What can hang from each mark
vapa: suro
kekan: suro
suro: bopur kekan kuzo vapa zuzur
ribi: suro
gilo: kekan ziruk
ziruk: gilo
zifuz: kekan

Each row was made from one small tree. The marks that hang from a mark follow it in brackets, in alphabetical order. Every link used is in the known rows. Write each row's tree.
Known rows
zifuz{kekan{suro{bopur kuzo zuzur}}}: [ -5.1 -29.3   6.5  -8.8   4.0  17.1  -3.0   1.8   8.5  -7.7   1.1  -2.3
 -15.7 -26.9  34.9 -39.6  10.8  -1.9  18.5   2.4  29.3   8.7  -4.7 -18.4
  -3.4 -33.5  23.8  -0.5  -3.8 -12.5   3.8  -8.6  -7.5]
gilo{kekan{suro{bopur kuzo}}}: [  3.9  -1.8   4.3  -7.7   4.8  11.8  15.6   8.0   4.2  -5.5  12.3  -8.2
 -21.8 -10.2  50.7 -37.4  11.7  -0.5  41.4 -12.9  33.8  -8.2   3.3 -15.7
  -6.6 -25.7  13.7   4.4   6.4   1.2   6.5 -12.6   4.9]
suro{bopur zuzur}: [ 13.0 -24.5 -10.0   0.0   2.2  15.4 -27.9   6.3   6.9  -5.7 -17.0  16.6
 -14.9 -17.0 -15.6 -22.7  16.8   6.6 -15.6  10.7  38.1  15.9  -3.4 -10.6
   9.8 -22.1  20.9  -0.6   6.1 -18.7  20.5  10.8  -5.4]
kekan{suro{bopur kuzo vapa zuzur}}: [ -2.7 -24.2  -3.6  -6.4  23.9  29.0  13.8   7.0  11.2  -9.8  -2.9   7.3
  -1.4  -7.9  34.3 -41.5  19.9  -1.8 -21.3 -11.5  49.8 -12.5   2.6 -21.9
   3.7 -34.4  25.3  -0.8  13.5 -22.1  22.2   5.3   4.4]
zifuz{kekan{suro{bopur kuzo vapa zuzur}}}: [-11.1 -35.6   5.5 -11.7   8.4  26.1   9.5   5.7   7.3  -9.5  -0.1  -3.5
  -9.1 -16.0  48.6 -31.3   8.7  -1.5  11.0   6.0  34.8   5.1  -1.5 -17.7
  -7.6 -29.7  19.5  -0.8  -5.3  -8.3   7.8  -4.7  -3.1]
gilo{kekan{suro{vapa}} ziruk}: [ -4.7   3.3   2.6 -15.0  24.5   9.6  43.8  10.4  12.9   2.9  -3.0 -29.4
 -12.9  -6.3  17.2 -32.8   1.6   1.0  25.6  -1.5  24.8   9.6  19.5  -6.7
  -2.9 -17.4   0.4   1.8  -0.9  15.8   6.0 -17.1   7.0]
gilo{kekan{suro{bopur kuzo zuzur}} ziruk}: [  2.6  -5.3  -1.9 -13.0  27.0   9.6  14.5  13.1  13.0   4.2  -6.9 -17.8
 -28.0 -32.3   3.4 -63.6  15.6   1.8  26.2 -10.3  44.2  18.2  13.9 -18.7
   2.0 -38.8  16.5   1.0   1.1  -2.2  18.6 -20.1  -0.2]
ribi{suro{bopur vapa}}: [  9.1 -16.6  -1.7   3.9  -7.8  24.5   1.6  -9.7  -0.1   1.9 -13.4  17.5
 -11.6  -9.7  32.1  -8.2   5.3  11.4 -55.3  -1.4  23.9  13.1  22.8  -6.9
   5.1  -6.3 -10.5  -1.5  -0.4  -7.9   6.9  36.0   5.3]
kekan{suro{kuzo vapa}}: [-10.5  -6.6   3.5  -5.9  22.4  17.9  33.8   2.1   6.2  -4.9   9.5  -5.2
   8.7   4.7  44.5 -24.7   8.8  -7.0  -9.8 -19.1  22.8 -23.4   5.7 -14.3
  -3.1 -19.1  10.5  -0.3   9.3  -9.0   8.7  -2.3   8.3]
zifuz{kekan}: [ -8.7 -18.4   8.1  -7.9  -9.3   5.4   0.2   0.6  -0.3  -2.6   1.6  -9.5
  -7.3 -11.2  27.3  -3.9  -4.8   0.1  25.0  12.8  -0.3  12.6  -2.0  -2.3
 -10.5  -6.3   1.1  -0.5 -14.7   8.1  -8.3  -8.7  -6.2]
gilo{kekan{suro{kuzo vapa zuzur}} ziruk}: [ -1.3  -9.6  -3.0 -16.6  32.5  13.4  41.8  18.0   8.0   5.9  -6.7 -23.0
 -16.9 -17.4  11.7 -49.6   5.7  -0.1  17.5  -9.9  35.6  16.3  19.1 -14.6
  -3.5 -31.1   8.8   0.3   2.4   7.0  19.4 -27.4   3.7]
ribi{suro{kekan kuzo zuzur}}: [ 22.8 -34.5 -13.9   5.2   2.3  25.3  -4.5   2.9 -10.6  11.0  -9.9  15.7
 -22.9 -48.5   9.5 -47.2  -0.9   5.0 -45.0 -18.8  26.4  36.9  16.5 -18.7
   4.9 -24.1   7.9  -5.8   3.1  -9.6  15.0   4.0   2.3]
gilo{kekan{suro{kuzo}} ziruk}: [ -4.6   6.9   2.0 -12.5  26.2   1.3  31.6   9.6   9.2   6.8   2.0 -25.7
 -21.4 -21.9  11.4 -52.2   7.7  -1.4  34.9 -15.2  25.2  13.3  16.1 -13.0
  -2.7 -27.7   6.4   1.0  -2.9   7.5   8.8 -27.0   2.1]
vapa{suro{bopur kekan kuzo}}: [-13.4 -25.7   2.7  12.5  11.3  27.4 -32.4   9.7  -4.4   4.4   2.7  -4.2
 -26.6 -49.4  45.8 -46.3   3.6   1.0  -4.3 -17.0  51.2 -18.3 -15.1 -10.6
  -0.9  -9.6   6.3  -4.3   1.4  -0.5   7.4  15.9  -5.9]
ribi{suro{bopur kekan kuzo vapa zuzur}}: [ 15.1 -48.3 -14.0   2.2   4.2  46.3  -6.8   7.7  -6.9   4.0 -15.0  19.7
 -22.0 -37.8  38.7 -47.0   5.8  10.2 -57.9 -12.8  51.3  28.4  18.8 -22.0
   3.1 -24.7   8.0  -5.7  -0.3 -11.8  23.9  22.6   7.9]
zifuz{kekan{suro{zuzur}}}: [ -2.7 -22.4   8.8  -9.3   0.8   8.7  14.9  -1.1  10.2  -6.7   0.0  -9.0
  -6.7 -16.7  23.3 -20.3   0.5  -3.3  18.1  10.9  11.7  13.0  -2.2  -8.8
  -2.7 -22.8  17.0   0.4   0.4  -1.8  -5.3 -13.0  -5.3]
ziruk{gilo{kekan{suro}}}: [ 24.9  13.0   4.6  10.2 -11.0 -17.2 -13.7   6.3   7.5  -7.1   9.7 -11.5
  -5.0   9.8  44.4 -25.2  -3.0   1.6  39.8   2.7  16.9 -16.2  -5.0 -14.7
   9.3 -13.7   0.0   0.3   7.3   3.9 -22.0  -5.4  -9.5]
zifuz{kekan{suro{bopur zuzur}}}: [ -3.1 -25.0   9.2  -8.2  -1.7  14.6  -0.6  -2.5  13.1  -9.9  -1.7  -5.9
 -12.4 -19.5  28.2 -28.1   8.2  -1.1  17.5  14.0  24.7  10.5  -2.8 -12.6
  -1.7 -27.9  21.0   0.4  -1.7  -6.8  -2.5  -3.8  -6.5]

Write each row's tree
[ 28.4   4.5  -0.5   8.9  -5.1 -13.0 -14.3  11.6   3.1  -5.0   7.0  -6.3
  -8.0   0.8  40.8 -36.3   0.7   1.1  32.2  -2.9  25.1 -11.5  -5.4 -20.4
   9.8 -23.4   6.9  -1.6  10.1  -2.8 -11.9 -11.7 -12.9] => ziruk{gilo{kekan{suro{kuzo zuzur}}}}
[ -2.7 -38.7  -5.6  11.0  15.5  30.7 -34.3  16.1  -4.8   4.6  -6.4   1.0
 -27.8 -55.8  27.0 -50.5   4.6   1.4 -16.4 -11.1  59.6  -4.3 -15.5 -13.4
   3.8 -18.1  15.9  -5.4   9.7  -6.1  17.9   6.9  -8.6] => vapa{suro{bopur kekan kuzo zuzur}}
[ 25.3   0.5   0.7   8.9  -7.3  -4.3 -13.5  10.7   8.3 -10.2   3.0  -6.2
  -5.4  11.5  49.3 -28.4   1.4   5.1  27.2   8.1  34.5 -11.3  -3.8 -17.5
  10.6 -18.7   5.1  -0.6   9.8  -0.4 -11.1   0.2 -10.4] => ziruk{gilo{kekan{suro{bopur vapa zuzur}}}}
[ 20.3   5.9   2.9  10.0  -8.9  -5.1 -14.0   9.2   8.2 -10.8   7.7  -8.9
  -3.9  15.8  60.7 -26.1   0.1   4.1  33.4   6.4  30.4 -18.4  -3.6 -15.9
   8.1 -15.2   0.6   0.0   5.5   2.2 -17.0   3.5  -8.2] => ziruk{gilo{kekan{suro{bopur vapa}}}}
[  6.5 -45.3 -18.2  -2.3  18.1  31.2 -12.5  24.6  -9.5   3.1  -2.8   3.1
 -14.3 -39.3   8.9 -55.2   1.0  -2.3  -2.4 -16.4  38.6  21.3  -4.7 -21.4
  -2.6 -27.3  25.4  -6.5   1.5  -6.0  25.4 -19.4   2.4] => suro{kekan kuzo zuzur}
[  6.4 -32.0 -14.0  -3.6  12.1  19.6 -33.7  15.3  -3.6  -0.9 -11.8  22.4
 -19.8 -30.4  -0.4 -47.2  23.1   4.5 -14.6 -11.8  47.9  11.3  -5.0 -23.5
   2.8 -34.1  25.7  -2.6   1.5 -28.0  33.6   0.6  -7.5] => suro{bopur kuzo zuzur}
[-19.7 -46.7  -9.5  -2.7  15.4  58.6 -14.6  24.1  -6.1  -8.9   5.2   1.7
 -10.5 -11.6  75.7 -49.5   9.0   4.1  -4.2 -16.1  63.8  -8.7  -1.0 -21.1
 -12.1 -13.8   9.5  -5.2 -16.2   0.0  26.7  15.8  12.6] => suro{bopur kekan kuzo vapa}
[-14.4 -39.3  -5.1  -0.3   6.4  53.3 -13.0  15.5   3.3 -12.5  -2.1  -3.9
  -5.3   4.0  59.6 -23.7   3.0   6.7  -5.4  10.1  53.9  -2.3  -1.0  -8.6
  -4.9  -1.8   4.5  -3.0 -11.2   9.0  12.3  24.7  14.5] => suro{bopur kekan vapa}
[ -5.6   3.3   3.7 -11.6  24.1   6.5  16.9   8.6  12.9   3.7  -0.1 -21.2
 -26.1 -25.8  17.0 -60.5  14.4   0.8  35.1 -13.6  37.8   8.9  14.8 -16.2
  -1.0 -32.6   9.9   1.7  -5.3   2.0  11.5 -15.7   1.3] => gilo{kekan{suro{bopur kuzo}} ziruk}
[  4.4 -51.6 -17.9  -0.2  13.4  41.6 -38.3  23.0  -4.1  -3.6  -5.3  12.1
 -26.2 -44.3  20.2 -72.2  15.7   3.6  -2.8 -12.0  64.7  16.7  -8.3 -27.4
   0.4 -35.7  31.5  -5.8  -5.1 -16.6  31.4  -0.3   0.8] => suro{bopur kekan kuzo zuzur}
[  1.7 -21.1  -2.4   6.6  17.1   8.8 -10.7  11.0  -8.7  11.3  -7.9   2.2
 -16.4 -44.2   5.3 -22.4  -1.2  -1.7 -24.4 -13.1  28.4  -5.4 -10.7  -6.2
   2.6 -11.5   6.9  -4.2  16.7  -7.1  15.1  -5.1 -12.7] => vapa{suro{kuzo zuzur}}
[ 23.6  11.1   4.5  11.2 -12.6 -12.7 -20.3   4.8   9.4 -10.0   8.5  -8.2
  -8.6   7.9  49.3 -30.5   2.2   3.6  40.4   4.4  25.7 -15.6  -6.5 -17.0
  10.7 -17.1   2.8   0.3   6.1  -0.5 -19.6   1.7 -10.9] => ziruk{gilo{kekan{suro{bopur}}}}
[ 10.4 -42.8 -14.6   2.9   4.9  37.5 -36.9  14.6   6.0  -8.1 -12.2   7.5
 -21.2 -30.4   3.9 -46.5   9.6   6.2  -3.2  10.1  55.5  22.4  -6.4 -15.4
   6.9 -23.7  27.2  -3.8   0.7  -7.0  19.1   9.1   3.2] => suro{bopur kekan zuzur}
[-18.2 -27.1   9.8 -10.5   3.8  25.3   9.0   2.1   7.0  -9.5   6.2  -7.8
  -7.5  -9.6  63.7 -28.7   7.7  -1.7  18.4   1.3  30.2  -4.1  -0.7 -15.5
 -10.0 -24.2  12.4  -0.1  -9.4  -3.7   0.8  -0.9  -1.0] => zifuz{kekan{suro{bopur kuzo vapa}}}
[ -8.0  -6.2   6.8  -3.0  13.0  22.0  17.5  -3.6  18.5 -13.2   3.3  -2.8
   4.4   9.8  40.0 -19.1  14.5  -0.8 -11.4   0.4  34.7 -23.3   3.7  -9.1
   3.9 -16.7  12.8   1.6   9.3 -10.3   4.0  18.6   8.7] => kekan{suro{bopur vapa}}
[  1.6  -5.4  -1.9 -15.8  29.2  11.9  41.0  13.6  13.0   3.9 -10.0 -25.0
 -14.2 -11.8   4.2 -36.2   1.9   1.5  17.1   2.6  31.2  18.0  19.6  -8.3
   0.4 -25.1   7.1   1.1   5.6  11.5  12.3 -21.4   4.5] => gilo{kekan{suro{vapa zuzur}} ziruk}
[  2.1 -18.2  -1.1  -4.1  18.2  26.0  16.9   1.0  18.6 -12.7  -7.1   2.8
   2.4   3.8  21.7 -24.2  15.8  -0.1 -23.4   5.6  43.0  -9.1   3.7 -12.2
   7.7 -25.4  22.1   0.7  17.0 -16.2  14.4  11.5   5.9] => kekan{suro{bopur vapa zuzur}}
[ -2.4 -59.5 -20.3  -7.5  27.0  52.4  11.4  34.3 -13.2  -0.1  -5.6   0.5
  -2.1 -16.9  37.4 -40.8  -4.2  -0.5 -20.3 -11.4  48.9  14.5   1.2 -19.6
  -9.6 -18.9  16.3  -8.1  -1.2   1.7  33.1 -14.1   9.8] => suro{kekan kuzo vapa zuzur}
[-11.4 -20.9   2.3  10.9  14.6  20.5 -13.6  11.8  -9.2   9.4   4.7 -10.5
 -18.5 -46.4  39.5 -33.8  -6.8  -3.0  -4.6 -20.2  30.8 -14.7 -12.8  -6.1
  -2.7  -2.3   0.9  -4.6   4.4   6.5   4.1   1.1  -5.6] => vapa{suro{kekan kuzo}}
[ 30.5   7.0   0.2   9.3  -8.8 -14.8 -12.8   8.4   6.5  -6.3   5.1  -8.0
  -6.8   5.6  37.1 -28.4  -1.6   2.5  32.8   6.2  20.4  -8.4  -4.9 -15.8
  11.5 -17.9   5.7  -0.2  11.3   0.1 -16.6  -9.0 -11.3] => ziruk{gilo{kekan{suro{zuzur}}}}
[  0.8  -8.7   0.0 -14.6  26.3  16.5  29.6  13.2  16.9   0.4 -11.7 -21.2
 -19.6 -12.9   8.6 -44.5   9.4   3.5  16.7   4.5  43.3  18.8  18.3 -11.2
   1.7 -29.4  10.0   1.8   2.6   6.6  16.3 -12.4   4.3] => gilo{kekan{suro{bopur vapa zuzur}} ziruk}
[ -2.1 -47.6 -15.5  -8.9  20.0  41.1  -8.6  24.1  -5.2  -4.6 -15.2  19.2
  -7.5 -10.8  27.8 -31.8  17.0   6.2 -32.3  -6.3  59.0   6.0   1.2 -21.6
  -3.1 -26.8  16.2  -3.8   0.8 -20.9  40.9   8.0   0.4] => suro{bopur kuzo vapa zuzur}
[ -0.8 -34.0  -5.5   9.5  19.6  22.8 -14.3  17.2  -9.3   9.5  -4.4  -5.3
 -20.2 -52.3  19.2 -40.4  -5.9  -2.1 -17.4 -15.0  40.4  -0.2 -12.4  -9.3
   0.5 -11.5  11.1  -5.7  12.6   0.8  13.6  -5.2  -7.6] => vapa{suro{kekan kuzo zuzur}}
[  3.5 -14.1  -1.9  -6.4  21.0  18.3  34.2   2.3  14.2  -8.1  -4.3  -3.4
   9.9   7.5  13.6 -12.7   5.3  -3.8 -23.2   2.7  22.9  -6.4   6.7  -9.0
   5.1 -19.3  17.3   0.1  19.2  -9.4   9.7  -2.2   7.1] => kekan{suro{vapa zuzur}}
[-16.8 -29.1  -5.0  -6.4  14.0  35.9  -7.5  15.8  -5.1  -6.1  -0.9  11.5
  -3.9   2.2  55.3 -23.7  15.9   4.7 -16.2 -12.6  47.6 -15.4   1.5 -17.5
  -9.4 -14.8   3.0  -2.0 -11.0 -12.1  27.0  16.2   4.7] => suro{bopur kuzo vapa}
[  4.5  -1.4  -0.6 -11.7  21.3   6.6  16.4   7.9  18.2   2.3  -9.5 -19.7
 -26.2 -24.6  -2.5 -51.7  12.2   3.3  27.4   1.7  38.7  21.3  14.4 -12.0
   4.7 -32.4  14.4   2.1   3.2   2.7  11.9 -15.5   0.5] => gilo{kekan{suro{bopur zuzur}} ziruk}
[  1.3 -58.2 -17.2  -2.5  14.2  57.7 -13.7  23.1   4.3 -11.2 -14.7   4.8
  -8.5  -8.2  32.7 -32.7   4.3   7.9 -20.7  16.4  65.8  17.5  -0.4 -13.2
   0.4 -14.5  18.6  -5.1  -0.6   0.6  27.1  16.3  10.3] => suro{bopur kekan vapa zuzur}
[  3.5 -29.2  -3.9  11.3  12.7  20.1 -13.8  10.3  -2.0   6.8  -9.3  -8.6
 -16.6 -43.0   9.0 -23.2 -10.6  -0.5 -16.1   2.4  32.6   1.9 -12.2  -0.3
   6.5  -2.5   7.7  -4.7  16.3   7.1   5.2   1.5  -6.6] => vapa{suro{kekan zuzur}}
[ -8.6 -19.5   5.0  14.5   5.2  24.6 -30.4   4.5   3.4   1.4  -1.3  -8.5
 -23.0 -39.7  36.0 -28.6  -1.0   2.9  -5.6   0.2  43.9 -13.0 -13.9  -1.6
   5.2   1.1   2.4  -3.3   6.0   5.6  -0.7  21.6  -4.4] => vapa{suro{bopur kekan}}
[ -6.3  -0.7   7.1  -1.5  13.4  11.8  -0.7  -4.9  12.4  -7.9  10.2   2.2
  -7.5 -13.7  31.0 -47.1  22.6  -4.1   2.3 -19.1  33.4 -21.6  -1.5 -19.3
   4.9 -31.0  20.9   1.0   6.6 -21.7   7.7   6.4   1.7] => kekan{suro{bopur kuzo}}
[  3.3 -19.3  -0.8  10.3   7.7  12.8 -27.3   4.2   2.8   3.3 -14.5   4.9
 -21.2 -38.5   2.3 -16.7   4.8   4.2 -25.0   5.6  39.9  -4.4 -11.5  -2.0
   9.8  -9.3   8.6  -1.5  16.7  -7.9  11.3  16.6 -12.8] => vapa{suro{bopur zuzur}}
[ -9.8 -32.7   5.5 -12.5  10.0  20.9  21.2   7.4   3.9  -6.3   0.3  -8.8
  -3.5 -13.1  44.9 -24.0   0.4  -3.3  10.0   3.7  22.4   6.7   0.3 -14.8
  -9.4 -25.2  15.7  -1.3  -2.0  -2.4   5.3 -15.7  -2.4] => zifuz{kekan{suro{kuzo vapa zuzur}}}
[-11.2  -4.1   2.7 -14.5  27.9  17.1  29.1  13.4  11.8   1.8  -1.7 -22.0
 -19.9 -16.2  32.2 -53.7  12.2   2.2  26.3 -11.3  42.9   6.6  16.7 -15.1
  -3.8 -29.2   6.1   1.3  -5.8   6.2  16.2 -11.9   4.6] => gilo{kekan{suro{bopur kuzo vapa}} ziruk}
[ 19.6   6.4   3.5   6.7  -4.8  -7.9  -6.7  12.2   2.6  -6.9  10.5  -9.7
  -2.3  11.9  62.0 -28.2  -1.6   1.2  32.9  -3.5  23.4 -19.2  -3.3 -18.5
   5.0 -16.0  -1.0  -1.1   6.2   2.4 -14.0  -6.9  -8.9] => ziruk{gilo{kekan{suro{kuzo vapa}}}}
